Each row was made from one path, in order. Every step used is in the known rows, and no mark comes twice. Write each row's path.
Known rows:
rolal-zino: [ 23  -8 -22  26   6  21 -27  10  21  13  19  11  29  -3   5  26   9 -17
 -10  -7 -21  20   8   2  31  13  -1  26  21 -30 -20   5   0 -10  -2  17
  20  -4  22]
tapi-sebivug-zino-bator: [ 24 -13  -9 -12 -35  -2 -37  23  -2 -12  35  -3  23   9   0  23  19  16
 -18  -9 -29 -28  -6  24  42 -16  -9   1 -26  46  -5 -11  40   5 -19  12
  -5  28  19]
tuketi-teli-fude-zino: [ 50 -13 -73 -10  28  -3 -41   3   8 -19 -24  11 -31 -10   7  23 -33 -21
  -6  11 -35  19  20 -21   5 -12   3  33  18  19  -9   5 -22 -24   0  -7
  -2   5  11]
kigo-zino: [ 13  -5 -32  -4 -10  16 -34  -5  17  47   3   1 -11   7   9   5   1  14
 -14 -19 -26 -33  -2 -37  35   8 -20 -27   0  19 -28  -5   4  14  -9   6
 -30  24 -18]
bazi-rolal-zino-fude: [ 27 -10 -44 -14  26  30 -16  -2   8  26   4   4  20  -1  17  10 -37  -6
  -5  23 -13  12   6  11  48   3 -14  30  20 -60  -5  -2  28  -3 -11   7
  13  12  23]
revigo-bazi-kigo-zino: [ 33  -7 -54 -44 -24  15 -37   0  26  40   6   2 -45   8  14  10 -21   1
 -11  -1 -27 -36  -8  14  44   9 -15 -42   8  12 -37  -3   5  29 -15   4
 -53  36 -12]
kigo-zino-bator: [ 30 -16   0 -34 -13  22 -38   5   4  20  25  -1  17   4   4  22  18  20
 -21  -3 -27 -49  -1  -7  54  -5 -12 -25  -3  29 -37  -1  42  16 -17   4
 -19  30 -15]
bazi-rolal-zino-fude-teli: [ 16 -13 -34  -2  28  36 -29 -11   3  -2  17   1 -21  -3  17   4 -27  12
 -10  25 -42   4  -9   2  14  22 -10  -5  49 -48 -12   5   9   6 -12   6
   0  20  10]
zino-rolal-bazi: [-26  -8 -56 -35 -19  30 -16   2  19  11  27  20 -21   7   8  10 -33  43
   5 -17 -11  39  11   2  36  25 -29 -21  19 -55  -2   5  29  16   0  12
  19   2  -4]
rolal-zino-sebivug: [-19   4  -2  18  -7  -1 -27  12  19  32  15   4   7   3   6  34 -18  -4
  -6  10 -36  12  15 -13  64   7   3  30  11 -34 -12   8  42 -12 -11  28
  13 -10  14]
tuketi-teli-fude-zino-bator: [ 55 -23 -30 -37  13   9 -43  10  -2 -26   6   5   6  -8   4  34  -6  -5
 -15  19 -33 -13  13   4  33 -19   4  17  10  28 -24   6  25 -10 -11  -5
   0  15   5]
veken-rolal-zino: [ 26  -3 -21  38   2  19 -21  -9  31  23  17  16  24  -1   8  22  -8 -41
 -10 -13 -31  32   2   1  38  10   5  38   1 -46 -27  -1 -14 -17  -2  13
  42   1  30]
tuketi-teli-fude: [ 28   0 -21  -9  27   1 -30  18   1 -13 -20   9 -24  -3   5  23 -41 -16
  -1  30 -35  53   9 -29  -7  19  -5 -27  22  34  16  12  -6 -13  -1  -9
   7  13   5]
tapi-sebivug: [-17 -12 -38  -5  -8  -2 -39  30  24   2  12  -7   4   4   1  18   6  13
  -8 -39 -23  10 -17 -10  31  -8  -9 -11  13  49  18 -14   7 -12  -9  13
 -30  13   7]
tuketi-teli-fude-zino-kigo: [ 60 -31 -88 -24  14  14 -36  -3  14  -2 -11   7 -53 -15   2  22 -13 -10
   3  24 -29 -15   5 -15  84  -3 -23  -7  13  40 -21  -4  20  -7   0  -3
 -20   9  27]
veken-rolal-zino-kigo-bazi-revigo: [  2 -24 -54 -26  -4  17 -29  -5  36  31  -7   4 -54   8   5  -7 -17 -12
   5   8 -34  -3  -1  46  93   9  14  21 -10  29 -49   2  31  12 -11   3
 -15  24   4]
veken-rolal-bazi-kigo: [ 31 -10 -89 -52 -36  17 -25 -10  28  22  15  11 -53   5  16   4 -36   3
   1   1 -26  47 -26  61  26  22  -6 -21   5 -43 -11   4   3   8   0  -1
   2   8  12]
kigo-zino-rolal: [-23  -8  -1  -7  -9  26 -26  -4   6  31  20  13  -1   6  10  15 -50   3
  -3 -15 -30 -25  13 -22  48  -9 -30 -26   7 -20 -25   5  30  29 -12   1
  -3  24 -12]
veken-rolal: [ 16  -2 -17  19 -17  10 -19 -22  28  19   8  10  -4   3   6   5 -31 -18
  -2  -9 -41  13 -14 -13  19   1   6  10 -21 -10 -14  -7 -15 -20  -2  -2
  24  10  10]
zino-rolal: [-23 -11   7  -2  -9  24 -22   3   4   2  25  14   9   1   4  18 -57   7
   3  -1 -30  -5  10  -4  29  -8 -18 -13  14 -23  -8   9  32  11  -7   0
  11   8  -1]
rolal-veken: [  4  -2 -46   1 -24  30 -23  -7   8 -17   7   1  -3   1  -8   4 -30  29
   3   1 -39   9  15 -15 -35  13 -39  -8  11 -41  -3  -3  -6 -27 -10   0
   7   6   5]
bazi-kigo-zino-fude-teli: [ 23 -16 -52 -30  13  33 -37 -21   3   5  11  -3 -63   0  20  -1 -17  18
 -13  24 -46 -15 -26  -4  19  17 -21 -51  42 -17 -15   6  13  27 -14  -3
 -26  35  -8]
bazi-kigo: [ 37 -15 -52 -36 -28  12 -34   5  11  10  11   0 -29  -1   9  11 -32  -2
  -4  16 -32   8 -26  56  15   6   0 -23  13  -2  -8   8   9   3  -4  -6
 -25   8   7]
revigo-bazi-rolal-zino: [ 19  -2 -14  11   5  20 -21  22  26  23  18   9  38   3   8  20 -42 -12
  -5  -2 -19   1  28  28  35  24  10  52  18 -50 -29  -5  -4 -18 -11  22
  -3   6  25]
revigo-bazi-kigo-zino-sebivug: [-12   4 -24 -30 -28  -6 -35   5  23  50   7  -2 -46  11  13  23 -40   8
  -5  14 -41 -28   4  -4  73   4  -5 -19   2  -4 -23   2  46  16 -21  19
 -36  18  -9]
revigo-bazi-kigo: [ 40 -13 -49 -56 -33  11 -34  12  26  -4  14   3 -44   1   8  17 -43   1
   1  26 -29  -9 -15  62  21  12   2 -30  21   2 -17   3   7   9 -11   1
 -44  20   7]
teli-fude-zino-sebivug-tapi: [-28  -3 -17  15 -30 -13 -23  -8   0   4  15  -2   8  14   1  23  -1  -5
  -7  14 -49 -19   8 -17  18  -5  18  -2   1  36  -2  13  49 -38 -16  18
 -12  -9  16]
zino-fude-teli: [ 13 -16 -34 -13  18  32 -32 -17   1 -16  14  -1 -44  -4  13   1 -16  28
  -8  29 -44  -4 -22 -15   6  17 -16 -36  46 -15  -2   5  13  10 -10   0
 -10  23  -3]
teli-fude: [ 28  -9 -29  -2  10  11 -27  24  -2  -1 -13   8 -16   3   9  22 -18  -5
  -9  27 -30  36   7  -2 -11  31 -12 -45  17  27   2  13   1  -6   4   1
 -11  10   2]
sebivug-zino-kigo-bazi-rolal: [  4 -17 -27 -22 -22   4 -26  18   5  45  11   0 -12  10   8  -5 -44  22
  10   7 -19 -40  24  37  41  29  16  37 -26   3 -28 -11   8  -2 -11   3
 -36  18  18]
rolal-zino-bator: [ 36 -18   6 -13  -3  25 -33  15   7  -3  36   5  46  -3   1  36  22  -2
 -19   6 -23 -12   5  20  51  -2   1  13  12  -6 -31   6  39  -1 -12  12
  16   9  13]
veken-rolal-bazi: [  2  -2 -73 -20 -24  20 -15 -17  36  23  14  18 -30   9   9   0 -15  26
   1 -22 -19  50  -6  -4  28  33 -12  -6  -6 -46  -6  -7  -3  -6   4  11
  28   3   4]
tapi-sebivug-zino: [  4   0 -44  27 -40 -19 -32  22   7   1  16   0  -3  13   3   8   2   9
 -10 -29 -28  -2  -8   7  16  -5 -15   9 -33  44  17 -19   1  -1 -11  18
  -8  22  31]
zino-fude-teli-tuketi: [ 20 -16 -16   6  31  22 -33 -18 -13 -13   5  -1 -25  -7   4  -1  31  38
   2  38 -32 -16 -38 -22  28  26  -8 -51  34  14  -2  16  14  12  -5  -2
   2   8  -9]
rolal-zino-sebivug-tapi: [-41   3  12  29 -35  -5 -17  -6   8  16  34  -1  33  15  -1  24  10  -6
  -7   6 -43 -13   3 -15  32   3  19   1   3  15  -1  13  56 -34 -19  27
   6 -13  23]

Which path is each row?
[ 21 -13 -15  13  38  25 -29 -13 -12   0   6   0  -6  -6   8  -1  18  27
   1  35 -29 -11 -28  -6  35  31  -2 -24  35 -13  -9  14  11   6  -7   2
   7   7   0] => bazi-rolal-zino-fude-teli-tuketi
[-44   5  14  29 -35  -5 -14  -3   5  25  32  -4  44  17   1  19  -9  -5
  -6   5 -43 -15  10  -4  31   5  24  16   1   3  -3  10  55 -39 -20  27
   2 -12  24] => bazi-rolal-zino-sebivug-tapi
[ 12 -14 -78 -63 -33  24 -26   3  16  14  23  13 -46   4  14  10 -46  15
   3   5 -20  39 -14  66  33  17 -17 -32  22 -50  -8  11  25  24  -3   0
  -5   7   6] => zino-rolal-bazi-kigo
[-14  -3  -1  19 -32   9 -19   2  -6   1  28  16   6   9   5  13 -57   4
   1  -2 -33 -11  14   8  23 -10 -24   1 -18 -20  -5   3  28  18 -10   5
  22  17  18] => sebivug-zino-rolal
[  6  -1  -9 -19 -13  12 -19  22  20  19  10   0  17   8   5   2 -80  26
   4   7 -25 -30  23  25  13  25  13  28   5 -16 -16 -13   0 -20 -13  10
 -41  17   2] => revigo-bazi-rolal
[-35   4  -3  -6 -51  -8 -21 -10  12  26  28  -5  -5  21   4  17  -6   2
  -6  11 -46 -44  -3  -8  38   3  12 -35  -2  35 -11   8  59 -14 -26  21
 -33   9   6] => revigo-bazi-kigo-zino-sebivug-tapi
[ 20 -14 -21   3  31  24 -35 -21 -11   1   1  -1 -31  -4   7  -3  34  37
  -1  31 -31 -26 -37 -30  38  26 -13 -57  32  15 -10  14  13  20  -8  -2
  -5  15 -15] => kigo-zino-fude-teli-tuketi
[ 56 -27 -34 -33   4  14 -42  13  -4 -21  10   4   8  -4   5  34   4   0
 -19  17 -31 -21  12  17  32 -13   1   9   8  26 -31   6  28  -8  -8   0
 -10  14   4] => teli-fude-zino-bator
[-20  -3 -27  -2 -23  38 -18  -8   2 -19  17   9   1   3  -5  10 -63  20
   9   1 -41   7  27 -10 -21   0 -49 -12  15 -66  -6   3  12 -12 -15  -3
  21  10   6] => zino-rolal-veken
[-15 -17 -40 -31  -7   9 -33   7  25  19 -10  -1 -42  11   3 -11 -23  12
   3   5 -33  -2  -1  40  43  10  21  16  -4  40 -33   6  24   8 -11   0
 -27  21 -17] => kigo-bazi-revigo
[ 15 -25 -45 -33   1   8 -31  21   5  39  -3   2 -20   4  11   3 -50  11
   9  14 -20 -29  32  35  39  30  18  36  -8   3 -34  -5   2  -8  -8  -1
 -44  15  13] => teli-fude-zino-kigo-bazi-rolal
[ 24 -15 -19  15  36  25 -33 -16 -10 -10   7   2 -17  -8   6   4  36  26
   0  35 -30  -9 -34 -17  35  27  -7 -40  39  -1  -8  17  11  11  -5   2
  10   6  -1] => rolal-zino-fude-teli-tuketi
[ -2   3 -40  -1 -21  31 -17   0   3   3   3  -3  17   6  -3  -7 -69  31
   6  -1 -39   2  28   7 -38  20 -28  22   4 -63  -6  -8  -9 -38 -14   0
  -2   7   9] => bazi-rolal-veken
[ -8  -4 -79 -24 -13  23 -16 -15  40  24 -10   6 -41  14   8 -20 -40  17
  -2 -12 -35  45 -14  35  57  13  -4   9  -4 -12 -20  -1  26  -1  -4   8
  11  15 -10] => veken-rolal-bazi-revigo
[  9 -12 -47   0   4  16 -34  -8  -2 -18  17  -3 -47   3  14  -1 -10  22
 -10  14 -46  -4 -22  -6   7   9 -21 -27  26  -1   7  -4  10  14 -15   7
 -10  32  13] => tapi-sebivug-zino-fude-teli
[  5 -11 -87 -53 -42  13 -28  11  15  12  25  11 -48  10  16  10 -42  11
   1  -9 -21  40 -15  72  37   9 -21 -26   8 -35   2   3  24  27  -7   6
  -7  15  18] => tapi-sebivug-zino-rolal-bazi-kigo
[ 14 -13 -27  15  21  11 -36 -10 -14 -15   7  -3 -28  -2   6  -1  36  34
   0  24 -31 -15 -40 -15  32  18 -12 -44  21  28   7   8  12  14  -9   3
  -1  15   3] => tapi-sebivug-zino-fude-teli-tuketi
[-12  -4 -39 -16 -23  25 -22   4   4   9   5  -1   2   9  -1  -6 -59  32
  12   1 -34  -5  38  13 -37  28 -15  28  -2 -57 -17  -6 -15 -27 -16  -2
 -10  12   6] => kigo-bazi-rolal-veken
[ 32  -9 -55 -31 -20  16 -38  -5  15  50   4   0 -35   6  15   5 -14  -1
 -14  -8 -30 -25 -15  11  39   6 -16 -38   4   8 -31   0   7  25 -10  -1
 -40  27 -11] => bazi-kigo-zino
[ 26 -40 -68 -45  -3   6 -44  10  15  15   1   9 -68  -3   6  20  15   5
   9  18 -16 -33  21  11  61  21   7  -1  -2  44 -42   2   6  14  -5  -2
 -41  15  12] => teli-fude-zino-kigo-bazi
[ 17  -4 -17  24   8  21 -21  17  15  32  16   6  50   1   9  15 -33 -14
  -8  -9 -21  14  20  23  29  20   8  57  15 -53 -23  -1  -3 -21  -5  17
  11  -2  26] => bazi-rolal-zino
[  7 -35 -36 -42 -15   9 -38   9  19  23  16   6 -55  -1   0  14  21  21
  12  13 -14 -38   9   5  66  27   7 -16  -5  43 -34   0  16  19  -7   0
 -38  15   7] => zino-kigo-bazi
[ 38 -23 -47 -10  -2  30 -21  10  27  27  19   6  -6  -5   3  20 -19  -2
   3  14 -18 -27  12  19 103  23 -19   7  14  -8 -35 -11  32  -3  -8  17
 -19  10  37] => revigo-bazi-rolal-zino-kigo
[ 13 -34 -40 -30  -7  13 -37  12  22  27  20  10 -41  -2   3  22  28   4
   9  10 -10 -26  16  12  76  30   7   1   1  22 -42   2  13  19  -7   6
 -24  12  18] => rolal-zino-kigo-bazi
[ 15 -31 -39 -26  -9  12 -34   3  28  33  19  12 -45  -1   5  20  21  -9
  10   8 -16 -21  13  11  79  28  10   7  -9  13 -46  -1   7  15  -7   4
 -13  14  23] => veken-rolal-zino-kigo-bazi
[ 41 -16 -35 -59 -25  24 -35  -6  13  29  27   4 -11   8  13  18   2   7
 -19  -3 -28 -23 -12  28  63  -1 -11 -30  -7   0 -41   0  39  25 -16   0
 -10  33  -7] => veken-rolal-bazi-kigo-zino-bator
[-24   2 -40  10 -37  23 -20   0  -2 -21  20   8  -2  10  -3   8 -57  15
   6 -14 -42   8  27  -1 -17  -6 -54  -2  -6 -51   4  -6   9  -6 -19   4
  21  19  22] => tapi-sebivug-zino-rolal-veken
[ -4 -26 -54 -40  -8  15 -33   3  27  23  -9  -2 -58   8   2 -10 -16  12
   7  13 -31 -16  -3  42  82  11   9   3  -4  50 -40   3  40  15 -11   0
 -34  24  -8] => zino-kigo-bazi-revigo
[ 26 -35 -64 -48   7   0 -45   8  17  10  -2  10 -71  -6   3  21   5  -1
  13  20 -19 -25  21  -3  64  15  10   7   0  47 -34   2   2  11  -7  -7
 -32  17  13] => tuketi-teli-fude-zino-kigo-bazi
[  3 -30 -49 -30 -30  -7 -41  17  16  21  19   5 -58   6   2  13  26  15
  10   0 -14 -37   8  15  68  20   0  -7 -26  58 -24 -10  14  23 -12   7
 -38  25  23] => tapi-sebivug-zino-kigo-bazi
[ -5 -18 -29  -5  -2  19 -30  -5   6  -6  15  16  -1  -4   7  21 -59  -4
   2  -8 -33 -17  21  -2  36 -28 -12  25  14 -30 -22   6  19   3  -7  -1
   7   5   5] => fude-zino-rolal
[ 28 -22 -66   1 -34   2 -29  10  14  12  18  -1 -35   2   0  11  13  12
  -1  -4 -24 -30 -14   5  91   3 -37 -22 -23  57  -3 -20  36   9  -8  14
 -23  21  41] => tapi-sebivug-zino-kigo
[ 11 -30 -76 -42   4  13 -36   6  23  17 -21   1 -71   6   6  -4 -20  -1
   4  19 -33  -9   7  46  77   8   9   9  -1  53 -45   6  32  12  -9  -1
 -36  25  -4] => teli-fude-zino-kigo-bazi-revigo
[-34  -3 -13  16 -38 -12 -24 -14   5   6  22  -4  14  12  -2  19   1   3
  -5   4 -48 -32   3 -20  24 -14  22  11  -3  32  -3   9  51 -40 -18  20
 -10 -12  14] => fude-zino-sebivug-tapi
[ 20 -13 -35   3  25  34 -29 -23  10  -8  17   5 -34  -4  17   7 -16  -2
 -11  22 -47  13 -17  -9  19  17 -11 -14  42 -44 -14   5   4   7 -11   4
  15  22  13] => veken-rolal-zino-fude-teli
[-39   6  12  35 -37  -6 -14 -16  13  21  33   1  32  17   1  23   2 -20
  -6   3 -48  -7   0 -15  36   1  23   7  -6   7  -5  10  50 -37 -19  24
  17 -10  27] => veken-rolal-zino-sebivug-tapi
[ 16 -10 -81 -52 -43  18 -25   3  11  13  25  14 -48   8  16   7 -47  14
   2   4 -22  35 -12  72  30  14 -20 -25   6 -48  -6   9  23  27  -5   3
   1  11  16] => sebivug-zino-rolal-bazi-kigo
[  0 -21 -24 -32 -11  10 -27  18   9  46  10  -1  -9   6   7  -2 -46  25
  11   8 -18 -36  22  31  44  31  17  29 -11   0 -29  -8  10  -6 -10   1
 -42  14   8] => zino-kigo-bazi-rolal
[ 42 -27 -51   0  -2  30 -26   2  23  20  19   7 -13 -10   0  24  17  -6
  -1  11 -19 -15  -3   1 101  16 -29 -10  16   6 -28  -4  35   2  -2  13
  -4   3  35] => rolal-zino-kigo
[-11 -12  -9 -22  -9   5 -28  22   7  41   9  -1   8   9   8  -4 -53  24
   8  -1 -19 -23  24  29   6  30  30  43 -10 -10 -23  -5  -7 -12 -10   0
 -34  12  -1] => kigo-bazi-rolal
[ 39 -15   6  -5  -5  24 -29   0  15   3  35   9  42  -1   4  33  12 -20
 -18   1 -31  -4   1  19  56  -6   5  21  -1 -17 -36   2  30  -5 -12   8
  32  13  18] => veken-rolal-zino-bator
[ 14 -14 -40 -16  19  34 -35 -21   4   4  11  -2 -51   0  17  -1 -11  25
 -13  19 -44 -20 -19 -28  17  17 -23 -46  41 -13 -14   3  12  22 -13   1
 -20  33 -11] => kigo-zino-fude-teli
[-11  -7 -79 -33 -11  25 -20  -1  32  16  -9   3 -38  12   5 -17 -29  34
  -2  -8 -28  38 -10  36  52  19  -9   1  10   0 -15   2  36   3  -4  12
  -5  11 -16] => rolal-bazi-revigo
[ 18 -15 -36  -2  26  36 -31 -14   5 -12  18   3 -31  -5  15   9  -7  11
 -11  25 -42   7 -14  -9  16  20 -15 -21  53 -37 -10   8  10  11 -10   6
   4  19   8] => rolal-zino-fude-teli
[  9 -18 -32 -14  27  32 -32  -7   4   1  18   3 -33  -1  18   5 -19  12
  -6  25 -38  -2  -2   7  15  28   0  -2  45 -43 -19   7   5  12 -14   4
  -6  24   8] => kigo-bazi-rolal-zino-fude-teli
[-17   7  -2  26 -10  -3 -22  -2  27  38  14   8   4   5   8  31 -28 -23
  -5   5 -43  20  11 -13  69   3   7  38  -3 -45 -17   4  32 -17 -12  25
  30  -6  19] => veken-rolal-zino-sebivug
[ -1   0 -38  -4   8 -17 -37   7  10   8 -14   5 -33  -1   8  32 -47  -8
  -2  23 -46  11  23 -28  46 -11   8  35   8   0  -4   8  27 -22 -10  11
  -1  -4   7] => tuketi-teli-fude-zino-sebivug
[  5 -30 -74 -41  -3  13 -37   0  29  19 -14  -1 -62   5   3  -9 -16   7
   5  10 -32 -23   1  43  85   1  12  22  -3  47 -46   2  34  10 -11   0
 -36  22  -6] => fude-zino-kigo-bazi-revigo
